Each row was made from one walk, in order. Every step used is in the known rows, and no mark comes twice. Write each row's walk.
Known rows
m > s > l > c: 18 15 -3 -11 5 -12 10 -10 -2 -20 1 23 -18 10 -2 2 4 24 3 -1 -2 3 8 -3
 -22 -17 -10 16 20 20 -15 -14 -6 8 12 12 0 -1 -24 -20 17
l > s > q > k > v > z > f: -6 2 5 1 -15 6 -7 11 -4 -26 -15 -6 -37 3 0 -5 5 1 24 1 -14 17 -3 7 -21
 -8 -36 -9 -26 7 -22 13 11 -1 21 17 3 1 10 13 -2
c > l > s > q > k: -2 -11 -14 7 -8 -3 -16 31 -5 14 -6 -2 -21 -3 3 -32 -12 -31 10 1 10 -8 -9
 1 -17 1 4 -14 -18 23 24 13 -13 1 19 -20 -1 3 8 -32 15
x > y > k > v: 9 15 -22 -19 -8 1 -18 -8 -12 -14 27 -4 28 -26 -31 26 -4 18 -9 9 -4 -9 15
 9 51 -4 8 19 -2 -11 -10 19 4 11 1 3 -10 -16 -5 1 17
d > q > s > l > c: 19 -7 1 -2 8 -12 1 -7 -3 -7 4 35 -12 7 -4 -16 1 7 18 -15 5 5 8 7 -18 -24
 -7 17 44 4 1 -15 -15 6 1 0 1 -5 -8 -25 10
k > v > z > f > r: -1 -2 -2 -8 14 -6 5 -5 7 -17 -1 7 -10 10 17 6 28 23 11 10 -35 32 12 9
 -10 39 -22 1 0 -2 -20 -6 1 -4 3 12 -3 2 -2 20 -13
z > f: 6 -13 7 7 -9 -14 3 0 15 -24 -3 -10 -21 -7 10 6 22 8 10 5 -14 18 -14 -8
 -2 12 -12 1 -14 11 -11 16 0 -10 14 13 -2 -3 -19 7 -3
k > v > z > w: -2 9 2 4 -3 23 -1 -12 4 -9 -5 -11 -32 5 -3 4 -1 14 -3 1 42 7 -1 -4 -10
 -7 8 1 -38 -15 -16 -15 12 -1 -27 20 3 1 -3 22 -7
r > f > z > v > k: -19 -17 -4 -12 14 17 13 9 1 8 18 -27 0 20 20 -5 2 15 11 6 -4 13 -12 10
 -26 1 -33 -19 -20 -20 15 8 13 -16 -9 6 4 11 8 40 -9
c > l > s > q: -3 12 -1 -5 -7 -20 5 8 4 6 5 3 -29 -1 -13 -25 -12 -26 15 6 6 -10 -4 -7
 -18 11 -4 10 11 12 14 9 -12 -16 6 -13 2 -8 -12 -30 6
a > s > q > k > y: -4 9 39 3 -2 -5 -16 9 1 19 -9 10 15 2 -29 -1 -8 -26 -24 12 -8 -9 -1 2 14
 -5 14 -1 -10 8 15 -3 2 7 2 -19 1 1 11 -20 -8
n > t > s > a: 0 10 5 22 3 -14 5 -8 2 12 2 -2 3 -34 27 24 2 -7 0 -24 -11 -22 6 -35 17
 -27 -7 -18 23 5 -15 -12 1 -5 1 -18 -2 -6 -29 -18 0
m > s > q > k: -13 -3 -22 7 -6 11 -9 26 -5 4 -16 -9 3 -3 3 -29 -11 -34 -28 -2 0 -8 -13
 3 -15 10 8 -11 -28 38 18 2 -18 2 22 -24 -4 6 3 -23 17
r > f > z > w: 1 -9 -5 -5 13 -1 11 -4 16 8 -15 -17 -36 14 1 -4 16 7 -2 27 43 26 -11 9
 -21 -16 -6 2 -13 -16 -4 -11 11 -10 -27 5 4 3 -9 33 0
z > v > k > y: -5 15 42 -10 4 8 -1 -4 -2 3 14 -11 25 17 -7 17 -3 11 -12 10 -9 -2 -2 -1
 10 4 1 -11 -19 -17 18 6 13 -8 -14 5 2 -1 4 13 -21
x > y > k > q > s > a: -10 7 -5 -3 1 0 -3 -4 14 1 -10 10 23 -22 21 12 -8 -41 -4 -14 -8 -14 22
 10 14 -2 18 -18 47 8 -6 2 -1 10 6 -12 -6 -23 19 4 7
d > q: -6 -1 -10 7 -14 -9 10 -10 3 3 26 8 12 -10 -16 -21 -7 -19 -2 -17 -4 5 3
 10 26 -4 6 13 -7 17 15 -15 -38 -29 -13 -22 -4 -3 -18 -17 2
w > z > v > k: -18 -10 -3 -4 0 30 8 0 5 0 9 -29 16 5 22 5 -5 14 4 -4 10 3 -9 -5 -23 12
 -8 -18 -38 -13 16 12 -1 -14 0 16 1 8 8 33 -10
s > q > k > v: -3 0 -8 5 -13 4 -29 11 -7 -11 14 4 18 -17 -30 -11 -8 -10 -4 10 -6 -7 -10
 -3 6 0 0 19 -29 6 2 5 -10 8 4 -17 -1 -7 17 -20 9
z > w: 3 -8 -4 10 2 6 2 -10 16 -7 -2 -9 -22 -4 6 2 7 6 -12 7 45 6 -10 -9 -7 9
 26 6 -26 -4 0 -6 -1 -8 -25 8 0 -3 -19 10 -1
y > k > q > s > a: -10 -1 -4 6 -2 2 -7 -5 14 2 -12 9 20 -17 24 11 -4 -41 -1 -14 -8 -14 16
 -2 9 -1 14 -17 39 2 -9 1 0 1 9 -14 -2 -17 18 1 5
q > s > l > c: 21 -6 3 -1 11 -13 -2 -6 0 -6 1 29 -15 7 1 -10 5 17 16 -10 6 4 6 -3 -22
 -21 -3 12 43 0 -3 -9 -5 15 7 5 1 -5 -9 -24 10
v > k: -8 -8 1 -2 6 13 8 4 -1 17 25 -22 24 8 18 -9 -2 15 -2 -17 -6 -4 -6 -9 0
 10 0 -28 -24 -6 17 -3 -2 -9 0 0 -3 9 -2 -4 -6
c > l: 24 -3 19 -5 -10 -22 6 4 13 24 16 -25 -35 5 -6 3 10 -3 24 6 14 -7 -14 -23
 11 13 2 -4 -10 2 14 8 -3 -12 -10 7 -1 -1 -25 -22 1
t > n: 12 12 -26 23 -6 -12 -19 -13 -2 24 10 5 15 -13 7 36 8 20 -7 -31 0 -9 1
 -31 5 -6 9 -6 -6 1 -3 5 -3 -1 4 -10 -4 -10 -35 -26 -11
n > t > s: 15 -2 8 34 0 -16 11 -10 -23 24 2 -31 9 -21 1 13 5 19 -10 -21 0 -20 4 -49
 25 -42 -10 -19 0 -23 -5 9 -6 4 -10 -17 -8 12 -46 -34 1
z > v > k > q: -9 3 10 6 -10 14 13 -10 -4 -13 8 -7 36 10 -4 3 -10 -12 5 11 -9 -6 -2 -4
 -7 13 -3 1 -32 -9 -4 4 -1 -1 -17 3 3 0 35 19 -17
m > s > q > k > v > z: -14 26 -5 -1 -11 26 -7 8 -14 -1 -8 -16 -12 8 -12 -11 -15 -2 -9 -10 -7 -2
 7 1 -8 -18 -14 -15 -39 7 -14 -8 4 9 11 3 0 8 12 -1 4
r > f > z > v > k > y: -6 15 43 -19 9 4 5 -1 0 11 8 -17 19 26 -14 14 1 13 -7 20 -11 10 -4 9 2
 -11 -17 -14 -14 -23 15 4 19 -9 -15 4 5 2 9 26 -20
f > z > v > k > y > x: 2 -1 12 -19 1 -3 18 2 -13 17 6 -8 14 7 6 11 -6 11 -17 12 3 -5 -2 18 35 6
 13 -7 2 -10 16 -12 31 -17 -1 6 13 25 -2 31 -1
n > t: -2 -17 10 28 5 -21 20 1 -24 2 3 -24 12 -10 -4 14 11 23 -16 -18 -4 -3 1
 -38 26 4 -6 -2 -11 -4 3 11 -7 5 -4 -12 -16 10 -34 -25 11
f > z > v: -11 -12 -18 4 6 0 1 3 13 -13 5 -8 -37 1 19 7 9 7 11 31 8 16 -4 3 -20 -1
 -16 16 -5 -11 3 16 12 -10 -12 1 2 0 -10 45 -5
n > t > s > l: 9 14 -2 18 4 -14 8 -7 -18 10 -1 5 -4 -5 -10 7 -3 26 2 -23 -4 -28 -19 -33
 7 -15 -7 19 33 0 -9 -13 -7 1 -16 -6 2 2 -30 -36 -6
z > v > k > q > s: -14 -24 10 11 -2 14 1 -1 -2 3 -8 -21 34 12 6 -14 -8 -26 -4 -9 -1 -5 12 1
 -16 1 4 -25 9 -31 11 26 -8 10 -12 -7 -1 -2 34 6 -7
w > z > v: -12 -2 -12 7 -13 14 4 -10 21 -20 -8 -22 -12 -13 8 17 3 8 0 19 19 9 -8
 -12 -20 2 6 14 -33 -6 2 26 -8 -9 2 20 0 -3 -9 37 -6

Write each row's walk
6 -5 7 4 -18 -2 4 -7 21 -21 -27 -21 -12 -10 7 14 23 7 10 11 2 22 -11 -11
 -11 3 -7 -3 -26 10 -14 18 -8 -10 26 25 -2 -1 -11 19 -4 => w > z > f
10 12 -37 -18 5 3 0 0 -10 6 14 -7 15 -23 2 18 -5 9 -20 -5 7 -9 13 16 58
 4 26 -3 14 7 7 17 4 7 15 3 -16 -10 -21 4 21 => x > y > k
-1 31 -12 -12 -6 21 -4 -4 -15 3 9 -13 -6 -3 -13 11 -11 20 -1 -11 -1 -3
 17 7 29 -21 -4 -10 -17 -10 -18 -2 15 12 6 16 -6 0 1 12 4 => x > y > k > v > z
8 4 8 -8 -8 -10 7 11 -14 18 -5 3 18 -7 -8 -5 -12 -12 -30 5 4 -13 -10 13
 44 7 33 1 -1 13 20 -15 15 -8 15 -8 10 21 -1 -4 9 => s > q > k > y > x
-16 -3 9 5 1 4 -2 -2 17 4 -6 5 25 -11 28 2 -6 -39 3 -18 -12 -12 14 -3 -7
 0 8 -27 31 2 -3 -5 -4 2 2 -14 1 -15 24 0 -3 => v > k > q > s > a
25 8 1 -3 8 -16 3 -9 1 -11 10 35 -19 4 -2 -3 6 27 18 -2 2 5 0 -7 -14 -18
 -4 24 25 12 -10 -20 -3 10 9 10 1 -5 -18 -23 8 => s > l > c
3 -9 -7 -8 11 -10 9 -9 19 -13 -16 1 3 1 22 10 34 17 5 18 -21 34 9 4 -13
 43 -6 2 1 5 -11 2 -13 -8 12 11 -6 1 -8 20 -10 => w > z > f > r
2 -5 -7 6 -15 2 -31 8 -4 -9 18 -7 18 -16 -24 1 -2 7 1 9 -5 -3 -1 -7 15
 -12 4 6 -36 -4 -4 14 -7 12 3 -9 -3 -4 11 -16 10 => q > k > v
-1 10 -12 -6 3 -1 0 -2 -7 -3 -12 16 17 6 -16 -4 -14 -8 -2 -13 -1 -20 -4
 11 5 11 17 20 57 3 -1 1 -9 15 -11 0 0 -15 19 -15 1 => x > y > k > q > s > l
-9 -4 -9 2 1 -4 -1 0 0 3 0 19 2 9 -13 -23 -10 -10 3 -28 -1 -11 -11 8 -5
 8 8 21 52 8 11 -12 -26 -9 -16 -11 3 -8 0 -27 -2 => d > q > s > l
-9 6 10 5 -15 20 13 -14 -1 -12 -4 -13 39 8 -6 7 -11 -12 5 14 -1 -4 1 -4
 -11 8 -1 -1 -38 -9 -5 5 -4 -1 -11 9 3 0 38 24 -17 => w > z > v > k > q
-3 12 3 -8 -7 -21 0 3 23 4 10 3 -34 -15 27 16 0 -13 35 -4 -4 -9 18 -11
 -6 -10 -2 -22 23 13 -11 7 1 -13 11 0 0 -15 -14 -12 9 => c > l > s > a
-4 4 0 6 -1 -4 -1 -3 0 -3 -13 14 11 13 -15 -11 -9 -8 3 -12 -5 -16 -11 -4
 -12 9 13 21 46 0 -3 -4 -13 9 -14 -3 4 -10 18 -23 -7 => k > q > s > l
2 -14 -8 -5 17 -18 8 -3 16 -16 1 9 -3 4 25 4 34 17 5 14 -33 31 6 6 -7 50
 -9 5 9 5 -9 0 -8 -8 4 4 -6 -1 -13 11 -9 => z > f > r
8 4 -19 -6 -12 4 -24 -10 -11 -12 23 -5 23 -20 -26 25 2 18 -5 10 -4 -8 6
 -7 43 -2 3 19 -14 -19 -13 18 7 -3 4 0 -7 -8 -6 -4 14 => y > k > v
-2 6 0 8 2 21 7 -8 9 1 -11 -14 -41 9 12 -2 0 9 -7 -4 45 8 -4 -5 -14 -4
 15 -9 -34 -7 -8 -18 10 -4 -22 19 2 5 -11 21 -7 => v > z > w
19 -4 10 -4 11 -4 2 -7 -7 -6 0 29 2 15 0 -11 -1 10 19 -10 2 0 8 2 -26
 -19 -9 7 36 -4 -4 -13 -3 16 3 7 3 -3 11 -18 4 => v > k > q > s > l > c
14 -8 7 -3 11 0 2 -6 -5 -16 1 29 -5 15 3 -7 -2 10 22 -5 4 2 5 4 -34 -14
 -15 13 33 -7 -4 -7 0 14 -2 10 5 -4 13 -4 3 => z > v > k > q > s > l > c
25 5 -4 -12 10 -8 1 -8 -10 -10 -3 35 0 4 -8 -1 -3 8 12 -6 6 -2 16 13 -4
 -21 1 16 51 2 -7 -5 -1 25 6 8 -2 -11 5 -15 14 => x > y > k > q > s > l > c
6 4 18 -16 -3 -6 19 0 -13 21 10 -10 30 1 -1 7 -8 11 -25 -2 -2 -12 -3 9
 48 7 26 -13 -2 -4 16 -15 22 -14 5 5 10 24 -7 7 2 => v > k > y > x
-13 -15 -1 -6 16 -2 1 4 7 -8 -10 19 -13 7 11 -4 20 -1 9 9 -35 24 13 18
 -20 41 -28 5 4 5 -18 -9 2 1 5 2 0 8 11 18 -11 => a > s > q > k > v > z > f > r
-14 -3 5 6 -1 26 -6 -3 4 0 -14 -1 -35 1 -10 -5 -9 -10 -6 2 41 -1 -1 5
 -21 -4 2 4 -36 -8 -14 -18 13 4 -24 11 7 8 11 21 -5 => a > s > q > k > v > z > w
-1 -9 -7 -6 14 -1 -2 4 4 -14 -5 7 -10 10 21 1 27 17 13 9 -32 31 10 13
 -12 36 -22 -5 -7 3 -16 -5 1 1 7 8 -3 5 6 18 -9 => q > k > v > z > f > r
2 4 -14 -21 18 -2 5 -4 -1 -16 0 9 -3 4 17 13 24 22 7 9 -31 28 21 25 7 40
 -17 1 12 2 -19 -1 6 3 5 14 -8 -2 -2 28 -5 => x > y > k > v > z > f > r
1 -5 -17 21 -4 6 -19 23 -8 22 -9 -2 0 -15 5 -32 -11 -31 -12 -7 6 -16 -20
 -10 -6 -13 9 -11 -17 20 20 -3 -14 4 15 -29 1 5 2 -32 6 => t > s > q > k
9 14 33 3 -5 -4 -19 9 -2 13 -5 -4 18 6 -16 7 0 -3 -19 12 -5 -1 0 -4 25
 -13 23 -15 -22 4 16 5 2 8 4 -10 -4 -1 4 -19 -6 => q > k > y
-17 -17 -8 -6 13 20 6 8 0 5 19 -19 -3 15 29 -2 0 14 11 5 3 7 -7 7 -22 9
 -23 -16 -19 -16 17 4 13 -14 -10 3 3 9 6 37 -11 => f > z > v > k
-15 -2 5 3 3 -15 7 -7 16 10 7 26 -15 -3 -21 5 -6 8 4 -9 -13 -20 -8 -8 -5
 9 2 34 35 9 -16 -14 -3 1 -12 2 5 4 -9 -18 -7 => a > s > l
-6 -10 -18 15 -3 6 -17 27 -2 11 -6 3 0 -9 3 -34 -10 -32 -14 -3 4 -6 -22
 -2 -7 9 14 -2 -22 30 25 -4 -15 4 19 -26 -2 3 9 -26 9 => s > q > k
9 -2 7 -7 -13 -10 9 7 -15 19 2 2 22 -6 -9 -3 -12 -9 -25 -1 4 -9 -2 19 54
 -3 32 -4 -6 11 19 -15 8 -14 8 -8 7 24 -4 -2 9 => d > q > k > y > x
-15 -10 -12 -5 7 -5 11 5 16 -8 4 -18 -33 9 5 3 12 9 10 33 2 25 -13 8 -25
 -13 -32 13 -7 -17 0 20 11 -12 -11 5 5 2 -7 48 -3 => r > f > z > v
-9 7 -6 3 -4 25 -9 0 -4 -9 -14 -4 -39 6 -3 -9 -11 0 2 2 44 4 2 6 -26 -10
 2 -4 -38 -8 -11 -9 10 1 -18 12 5 2 9 16 -1 => l > s > q > k > v > z > w
11 22 -14 -5 -11 1 8 -14 -12 -6 0 3 39 -11 -20 16 -11 -16 -12 13 -3 -12
 16 11 45 3 23 11 -2 5 -12 8 0 14 -1 -1 -10 -12 19 5 5 => x > y > k > q
-6 -2 -7 3 5 -5 -4 3 5 4 -5 9 -3 9 -4 -14 -4 4 1 -20 -1 -13 -15 -6 -12 9
 12 14 50 0 6 -2 -13 4 -8 -2 2 -8 -2 -26 -2 => q > s > l
0 0 16 -25 2 -7 25 3 -11 20 5 -15 17 12 -3 8 -4 12 -17 13 -2 1 -8 22 32
 -4 2 -9 1 -14 14 -9 31 -18 1 8 14 27 0 34 1 => r > f > z > v > k > y > x
4 19 32 2 -3 -3 -18 12 -4 12 -10 7 18 5 -22 -5 -7 -21 -24 13 -4 -5 -9 0
 16 -2 19 -2 -15 13 22 -4 0 5 6 -18 0 -5 9 -21 -8 => s > q > k > y
-17 -23 -8 16 -1 2 -14 23 5 20 -6 9 -4 -14 -5 -28 -12 -40 -12 -4 0 -12
 -10 1 -10 5 8 -1 -15 24 16 -2 -10 7 17 -26 0 11 11 -22 8 => a > s > q > k
14 -9 4 -6 15 -1 2 -5 -7 -11 -5 30 -13 20 7 -8 2 8 27 4 6 6 8 11 -39 -21
 -23 12 41 -10 -5 -10 7 14 -4 8 6 -2 17 5 2 => f > z > v > k > q > s > l > c
25 -3 -2 -3 7 -7 -3 -10 -9 -9 -7 33 -3 8 -3 -2 1 8 15 -5 6 -2 10 1 -11
 -20 -3 16 43 -3 -10 -8 1 15 9 6 1 -5 4 -18 13 => y > k > q > s > l > c
1 -11 -7 3 -3 5 -2 -5 -8 8 -14 -15 36 -3 -5 -4 -8 -29 -15 -7 3 -10 24 10
 20 -6 23 -19 30 -21 6 30 -8 20 -1 -9 -9 -10 22 -4 8 => x > y > k > q > s
-11 -8 16 5 -12 7 -6 7 4 -18 -15 -2 -33 -2 -7 -1 7 -9 17 -1 -18 12 -5 6
 -17 -1 -37 -1 -24 7 -25 5 14 1 15 15 5 7 11 17 -7 => a > s > q > k > v > z > f
